What can hang from each mark
vuda: bagi begezel lotoko
begezel: vuda
lotoko: vibisem vuda
bagi: dudad
vibisem: bagi begezel lotoko
vugif: bagi podi
putil: dudad vuda
podi: vuda

Each row was made from one small tree. The marks that hang from a mark follow it in brackets, in alphabetical order. Every link used is in the known rows. Write each row's tree.
In the rows, 128 means zero.
Known rows
podi(vuda): [131 124 149 152 108  84 156 140 121 190 131 169 138 140 170  79  91 108
  63 134 151 156  92 155 156 200 102 142 158 174 113 140 104 106  86  96
 156  69 116 128 137 145 134 109 123 122 125  96 148 133 175 176 118 169
 144 141 101 140 156  96 194  83  70 121 143 125 123 163  66 151 170 142
 200  88 124 135 124 112]
bagi(dudad): [149 136 107 122 144 104 137 143  87 165 109 171  97 117 159  89  89 118
  64 132 114 168  81 118 132 203 105 126 180 194 120 155 101 126 132  94
 125  94 108 132 145 170 117 123 150 137 148 128 144 141 118 192 123 186
 135 132 106 124 135 107 119  93  90 155 103 154 125 139  75  82 175 109
 183 104 134 128 104  93]
vibisem(lotoko): [140 102 123 119 121 125 141 145 123 174 153 177 141 133 184 133  90  81
  85 174 109 158 106 118 147 144 128 143 174 177 112 115 109 137  56 104
 138  64 110 145 125 192 104 118 141 124 111 126 113 131 134 123 102 203
 133 150 112 129 163  58 140  86 101 171 131 127 126 137  55 125 175 131
 190  61 176 136 113 103]
putil(vuda(lotoko)): [143 125 143 130 153 128 119 147 133 155 116 183 139 132 146 128 146 114
  97 165 148 155 117  99 166 169 123  87 152 178 122 125 128 107 107  99
 141  61 135 134 161 150 119  99 105 111 108 138 151 138 148 150 127 140
 139 142 116 129 111 111 147  85  99 186 152 129 142 162  60 126 127 104
 155  87 164 101 112 114]
podi(vuda(lotoko)): [132 106 141 148 129 107 132 150 145 177 136 178 164 147 152  98 108 103
  84 140 152 136 113 137 158 183 119 142 155 194 127 132 123  79  87 108
 151  62 124 139 137 155 132 118 107 107 104 111 154 126 175 160 122 147
 151 167 127 161 142  90 177  98  85 122 165 129 141 163  74 140 167 154
 198  96 129 144 129 111]
vuda(bagi(dudad)): [124 123 133 134 128  86 138 124 106 151 105 132 111 103 123 112  74 118
  47 112 161 163  63 141 127 197  78 116 143 154 140 167 117 126 131  63
 101 101 111 134 153 154 126 111 153 122 155 119 160 132 110 193 117 151
 145 171 106 138 111 103 108  73  81 146 105 153 107 141  83  80 163 112
 176 123 118 135 155  83]
podi(vuda(bagi begezel lotoko(vibisem))): [100 107 181 160 117 109 112 140 176 131 153 144 175 162  98 133 119 109
 142  83 175 109 118 149 155 158 161 138  97 135 163 120 107  78  75 118
 140  65 167 124 148 140 114 126  97 151 101 142 132 129 171 111  80 133
 177 206 144 178  98  99 160  97  96  95 199  86 134 145 103 187 149 143
 183 102 142 152 154 125]
vibisem(bagi lotoko): [142  94 125 110 105 122 136 120 113 187 147 179 144 155 172 146  89  86
  95 141 117 157  99 112 146 128 131 129 155 178 127 121 104 143  43  89
 142  63 127 155 115 166 111 144 152 100 113 133 106 117 107 101 102 183
 123 149 122 150 154  64 115 116  98 177 156 144  87 144  57 139 140 148
 175  84 174 155 118 107]
vugif(bagi podi(vuda)): [139 106 127 193  92 108 197 119 107 185  99 166  96 118 196  59  86  56
  94 125 184 141 109 160 119 216  75 133 135 167 122 141 118  88  93 100
 161  89  84 183 108 172 165  87 136 121 128  74 173 122 161 179 105 153
 147 103 109 128 170  80 200 105  76 114 118 126 146 164  94 138 175 137
 160 104 119 176 116 124]
vibisem(bagi(dudad) begezel lotoko(vuda)): [106 105 139  88  69 139 138 108 100 196 155 165 120 147 161 122  92 127
 144 133  98 138  99 111 186 104 169 163 191 142 124 147  72 177  74 141
 152 117 105 141 132 154  76 147 197 129  70  91  85 131 130  86  95 214
 146 115 171 144 144  97 107 143 122 160 143 176 106 126 117  77 146 142
 183  52 131 128 111  93]
begezel(vuda(lotoko(vibisem(bagi(dudad))))): [125 122 102 124 141 110  88 120 101 156 128 149 196 130 134 150 111 150
 163  95 131 106  94  89 146 111 184 112  96 220 177 176 112 144  92 123
 140  92 154 123 124 159  95 127 165 123 123 149 138 118 111 127 118 146
 169 157 166 164 110 139  84 162 130 130 159 175  77 140  88 123 131 143
 165 101 146 174 138 121]
lotoko(vuda(bagi(dudad))): [ 97 120 160 115  89  84 143 131 118 154 121 124 122 122 132  99  65 126
  67 104 169 160  74 142 171 166  93 117 148 140 133 175 102 130 132  85
 119 118 125 130 163 132 122 119 169 128 112  99 129 139 129 183 113 152
 177 153 120 154 118 121 122  86  69 129 114 174 125 118 107  81 172 120
 179  95 104 116 167  90]
vuda(bagi(dudad) begezel lotoko(vibisem)): [119 134 133 131 145 124 100 151 130 112 143 142 139 129  78 149 103 132
 145  83 149 123 101 116 129 160 170 121 104 148 175 144 122 110 110 122
 116  98 159 127 145 169  95 130 123 155 121 175 130 133 109 125  92 159
 161 201 142 164  75 104  85  98 120 123 167 113 123 119 109 116 153 112
 158 115 145 147 145 101]
vibisem(bagi begezel(vuda) lotoko): [123 111 149 134  74 126 131  97 112 176 177 171 161 130 171 152 124 101
 155 151  93 133 117 117 166  83 182 171 134 154  84 146  61 182   7 119
 145 104 113 124 138 169  64 123 171 132  74 123 100 107 142  72 113 206
 132 121 166 116 139  84 144 147 143 171 154 151  87 141  77 120 115 124
 181  74 166 153 119 106]
vibisem(lotoko(vuda)): [111  96 155  99  87 123 143 141 132 176 169 176 155 150 190 123  87  87
  95 160 116 149 112 117 185 115 146 155 180 166 103 127  92 142  68 131
 152  80 123 140 128 172  97 132 149 133  80 101  81 141 154 111  97 192
 163 133 129 137 166  76 167  95  80 151 141 144 136 125  69 128 180 140
 194  38 157 118 122 111]
begezel(vuda): [135 138 146 147 117  86 130 128 123 156 153 168 160 112 175 108 118 110
  87 139 121 154  99 133 165 152 128 131 126 187  84 163  86 135  77 107
 144  93 122 109 160 162  91 101 141 139 119 120 125 122 148 169 136 174
 139 127 116 109 143 114 176 105  91 144 124 154 116 146  47 124 164 106
 188  96 159 130 124 110]
vibisem(bagi(dudad) begezel): [130 135 117 118 100 128 148 114  78 188 132 155  80 119 155 108 105 128
 108 114  98 155  93 123 140 174 130 138 162 154 119 154  85 152 101  96
 138 115  97 134 134 147 100 122 164 142 115 126 137 117 107 152 119 212
 111 117 133 117 121 104 101 142 123 162 124 150  96 143  92  75 136 109
 168 114 123 146  99  99]
putil(dudad vuda(bagi begezel lotoko(vibisem))): [107 150 166 129 123 154  89 125 166  93 130 160 128 125  89 148 154 134
 155 102 181 162 128 109 150 191 164  66 120 115 185 150 122 152  85  89
 105  78 143 103 159 128 102 100 102 171 130 170 134 156 117  97 107 115
 149 166 144 137  63 114 118  99 106 175 190 108 142 143  94 154 100 103
 185 114 140 107 130 160]
putil(dudad vuda(bagi begezel)): [114 172 185 128 105 124 119 103 160 103 123 162  83 111 113 100 154 122
 100 121 184 204 103 125 149 222 107  67 156  93 129 174  94 159  99  70
 109  90 120 107 194 112 106 100 108 162 147 140 137 154 129 143 144 129
 124 130 118 118  75 124 150  75  75 182 154 118 143 148  81 126 108  90
 186 117 134  77 108 135]
begezel(vuda(bagi(dudad) lotoko)): [128 136 131 138 148  94  98 117 134 130 117 136 191 108 108 138 106 136
 106 110 174 121  85 121 142 145 126 117 107 190 134 194 124 124 107  91
  97 108 135 127 181 161  91 110 151 117 114 131 151 133 127 178 142 114
 167 187 155 160 105 128  98 110 103 136 131 177 118 138  94  67 145 113
 182 127 134 136 174  87]
vugif(bagi): [130 122 111 147 107 113 156 144 106 164  94 165 106 123 175  93  99  80
  77 128 143 158 109 135 145 174 118 107 145 162 118 140 148 130 106  74
 134  92  89 173 126 176 134  96 146 121 128 128 141 138 113 175 120 175
 134 126  89 121 153  92 149 105  86 143 135 126 124 156  65 130 172  96
 176 109 163 170 121 114]

Which tree is each row?
[123 104  94 174 107 141 171 133  91 177 103 167 116 109 141 100 102  99
 174 113 158  94 138 128 111 196 158 163 133 184 183 135 116 108 107 138
 163 127  95 175  70 204 131  89 158 170  96  95 170 130 149 121  59 170
 160 118 167 141 136  80 129 167 138 103 135 123 148 156 147 105 172 125
 155  86 102 214 120 124] -> vugif(bagi(dudad) podi(vuda(lotoko(vibisem(begezel)))))
[121 112  98 112 123 149 105 142  89 166 139 159 125 137 133 158  99 137
 164 100 101 118 108  97 132 143 189 133 132 183 170 127 110 147  97 120
 144 113 130 130 102 162 100 118 165 155  98 152 136 120 109 105  85 196
 135 154 147 144 106  92  67 171 149 142 163 133  86 133 101  97 135 125
 159 101 132 176 115 114] -> vuda(lotoko(vibisem(bagi(dudad) begezel)))
[150 110  95 175 134 116 170 115 101 181  81 178 120 117 157  65  91  84
 120 124 176 118 115 134 111 210  96 128 151 216 160 164 141  71 130 113
 139  97  91 207 113 187 150 100 147 114 136  86 190 139 139 179 116 133
 160 129 149 163 144  97 147 126  95 113 124 160 159 155 131  86 175 144
 158 109 112 187 119 122] -> vugif(bagi(dudad) podi(vuda(lotoko)))
[131 126 107 185 138 134 156 127 115 148 105 186 122 130 127  75 110  97
 186 100 164 104 134 122 111 202 159 143 131 180 183 138 126  66 116 161
 152 101 121 172  91 189 127 118 131 161 128 125 159 137 130 119  81 150
 171 135 160 156 116 104 152 132 123  85 158 126 165 149 148 137 177 135
 143  91 126 191 106 140] -> vugif(bagi(dudad) podi(vuda(begezel lotoko(vibisem))))
[127 101 179 186 113 119 138 134 161 126 163 150 153 146 116 120  86  76
 163  86 184 111 135 160 117 193 133 154  75 144 157 112  87  61  68 139
 147  79 166 139 118 152 137 123  96 161 108 125 147  98 174 102  77 126
 169 178 151 161 102  73 167 106  90  96 160  92 135 127 108 171 146 146
 139 104 117 154 149 102] -> vugif(podi(vuda(bagi begezel lotoko(vibisem))))
[ 70  96 190 130  48 113 136 163 135 147 169 119 130 134 141 149  66 116
 132 106 143 125 122 160 187 144 161 162 104  98 127 117  73 167  83  99
 154 129 139  93 121 143 108 101 162 172  62 104  88 122 160 119  55 192
 176 153 125 126 123  85 133 121  98 124 136 103 105 120  91 143 155 117
 176  67 106 143 173 107] -> lotoko(vibisem(begezel) vuda(bagi))
[142 130 149 191 113 132 166 132 141 151 126 187 121 140 154  58 123  64
 151 116 171 122 145 149 130 199 126 141 132 158 122 131 117  54  85 146
 158  83 108 194 131 177 136 115 106 134 105 113 144 119 152 127 116 160
 143 123 148 156 135  83 212 107  97 108 164 109 171 152 112 146 166 134
 135 103 150 175 104 131] -> vugif(bagi podi(vuda(begezel lotoko)))
[130 136 115 108 132 158  99 153 128 129 123 183 130 132 137 145 144 135
 130 141 163 168 135  83 145 195 155  68 152 177 181 143 134 168 107  89
 127  71 125 118 124 156 112  90 116 155 122 150 151 171 129 115 108 127
 149 136 118 124 106 117 113 129 101 190 153 121 138 152  72 141 123 129
 188  85 133 119 111 160] -> putil(dudad vuda(lotoko(vibisem)))
[ 90 113 143 100  66 132 136 134  80 185 146 137 108 141 158 120  77 147
 157  91 107 127 102 112 176 134 178 139 143 142 146 145  70 181 104 133
 164 135 125 108 100 134 102 130 197 164  80 112  96 133 131 117  71 215
 161 114 147 134 122 128 106 168 124 125 146 152  92 123 110 107 157 130
 170  68 101 147 122 118] -> lotoko(vibisem(bagi(dudad) begezel) vuda)
[150 135 110 182 138 132 161 111 117 156  98 194 113 123 136  43 122  89
 147 114 164 125 129 132 114 211 119 142 148 177 151 157 120  57 118 155
 140 101 104 193 136 185 129 119 129 146 125 111 158 136 137 142 124 154
 151 119 169 158 120  99 175 109 108 103 152 144 171 153 142  98 171 131
 141 105 132 167  95 125] -> vugif(bagi(dudad) podi(vuda(begezel lotoko)))
[109 125 186 156 119  98 123 132 185 138 148 160 163 150 103 105 119 105
 106 102 183 130 109 156 165 173 120 139 118 128 122 134 107  60  75 113
 128  66 144 140 174 128 113 126  95 125  98 132 139 125 166 137 124 133
 144 196 144 186 103  97 173  71  75 111 189 111 148 151  96 151 137 133
 180 122 142 134 145 102] -> podi(vuda(bagi begezel lotoko))
[ 83 104 170 121  55 127 143 168 117 172 176 149 126 142 175 121  90 115
 144 124 102 132 139 138 191 143 179 160 142 132 110 104  68 167  82 129
 173 123 130  94 106 160 102 108 158 191  59 107  81 131 167 116  67 220
 165 121 122 102 138  92 160 137 110 132 136 113 131 122  88 147 180 115
 176  44 119 138 127 118] -> lotoko(vibisem(begezel) vuda)
[ 66 112 164 115  64 117 136 143 108 151 145 107 107 119 122 137  66 136
 131  94 138 126 102 137 173 149 154 150 124 118 150 145  81 171 116 112
 136 141 129 101 126 145  99 109 177 183  84 100 106 135 144 133  60 181
 178 146 141 131 104 111 103 135 114 118 117 141 112 115 125  94 167 106
 183  73  87 140 167 102] -> lotoko(vibisem(begezel) vuda(bagi(dudad)))
[131 141 162 148 133 113 124 137 166 164 159 193 156 150 135  75 140 102
 119 125 135 140 118 141 165 180 152 143 158 177 107 123 101  70  84 145
 148  51 135 141 168 156 104 131  95 133  95 129 134 132 179 132 132 168
 137 169 142 171 124  97 197  84  87 117 192 118 154 153  85 149 161 133
 174  96 161 124  99 115] -> podi(vuda(begezel lotoko))
[132 125 168 144 132 126 105 147 175 115 160 158 136 143 109 121 108  95
 113 109 153 142 121 143 147 158 133 125 109 136 116 128 110  88  86 106
 113  84 152 142 179 154 106 118 107 130  94 162 123 118 122 137 120 153
 134 191 127 154  89  87 137  75  91 150 175 105 123 124  72 133 148 105
 149 122 169 127 139  88] -> vuda(bagi begezel lotoko)
[109 113 118 136 109 131 127 123 104 187 132 157 150 144 123 132 102 149
 157  93 127 109 113 111 145 163 176 147 132 188 179 134 101 127  90 133
 163 102 129 129 103 147 108 132 162 145  93 114 151 125 149 106  76 175
 155 155 176 165 112 111 100 165 143 114 174 131 100 157 126 113 136 159
 183  94 114 181 124 122] -> podi(vuda(lotoko(vibisem(bagi(dudad) begezel))))
[142 145 131 192 118 110 190 101 103 159  94 178  78 109 160  31 117  84
 128 111 161 148 111 144 118 231 102 145 158 157 127 158  98  86 122 135
 159  99  90 174 136 176 133 122 143 151 150  93 166 131 130 163 118 173
 147 103 144 136 136 107 189  96  95 102 131 140 161 156 130 111 186 119
 151  99 117 152  88 122] -> vugif(bagi(dudad) podi(vuda(begezel)))
[ 77 119 206 135  75  99 121 153 150 123 170 127 147 155 127 127  85 113
 141  80 154 132 122 150 191 144 162 134  94 100 125 129  78 128  86 129
 150 105 164 102 143 129 103 129 134 168  79 139  84 123 151 123  77 176
 177 166 118 145 106 106 158  95  81 114 164 102 122 109  86 166 165 114
 171  79 136 121 157 108] -> lotoko(vibisem vuda(bagi begezel))
[148 132 155 176 134 112 148 113 144 141 133 159 125 124 110  75 101 104
 122 101 189 136 102 153 113 218  97 148 124 152 143 153  92  46 103 136
 130  91 139 158 164 153 131 120 112 141 134 114 157 112 158 148 117 123
 156 166 170 172  91  90 143  81  89 113 139 143 154 132 127  95 152 139
 147 120 106 131 132  95] -> vugif(podi(vuda(bagi(dudad) begezel lotoko)))
[101 127 152 147 143 101 112 122 153 133 124 149 164 140  74 117 107 140
 135  76 176 120  98 134 140 175 164 127 108 155 182 148 115  86 116 120
 125  84 154 113 147 148 107 132 120 153 122 142 147 139 148 125  83 136
 172 203 164 188  86 117 121  97 106  91 188 116 148 143 125 136 148 134
 178 112 123 153 147 108] -> podi(vuda(bagi(dudad) begezel lotoko(vibisem)))
[106 124 172 151 101 113 108 125 156 132 164 132 175 111 124 150 118 114
 139 129 153 107 128 136 161 122 147 151  88 144  94 155  94 137  61  94
 118 121 132 123 170 158  85  84 143 144  68 130 127 106 158 137 125 161
 141 172 165 141 113  88 132 125 124 142 152 130 115 141  86 103 131  90
 174 114 138 142 166  90] -> vibisem(begezel(vuda(bagi lotoko)))
[128 157 156 138 129  96 132 116 128 129 121 145  97 121 111  94 100 117
  87 101 139 164  88 142 136 200 109 126 138 129 128 171  97 114 115  97
 109 104 124 126 177 147  96 130 127 150 148 146 127 129 105 171 124 168
 136 171 121 138  95 116 118  68  94 137 136 139 128 125  96  88 158  91
 163 130 145 109 129  94] -> vuda(bagi(dudad) begezel)
[139 112  89 115 145 129 100 143  92 166 121 158 149 151 131 148  87 133
 128  88 123 129  97  95 127 150 160 102 121 216 185 140 134 128 105 105
 138  84 139 141 101 159 125 139 154 117 126 155 139 120  84 130 100 156
 155 175 133 161 117 111  63 156 112 145 145 149  83 142  87 116 144 148
 164 109 143 170 126 109] -> vuda(lotoko(vibisem(bagi(dudad))))
[136 178 159 127 119 145 125 117 128 125 127 197  75 110 145  76 170 124
 104 142 139 221 111 103 164 223 131  80 183 127 115 153  85 162  99  95
 132  74 112 100 182 136 100 106 110 175 149 147 132 161 142 133 155 162
 114  99 120  98 104 135 179  75  90 198 153 128 158 155  73 125 124  98
 188  95 148  71  66 155] -> putil(dudad vuda(begezel))
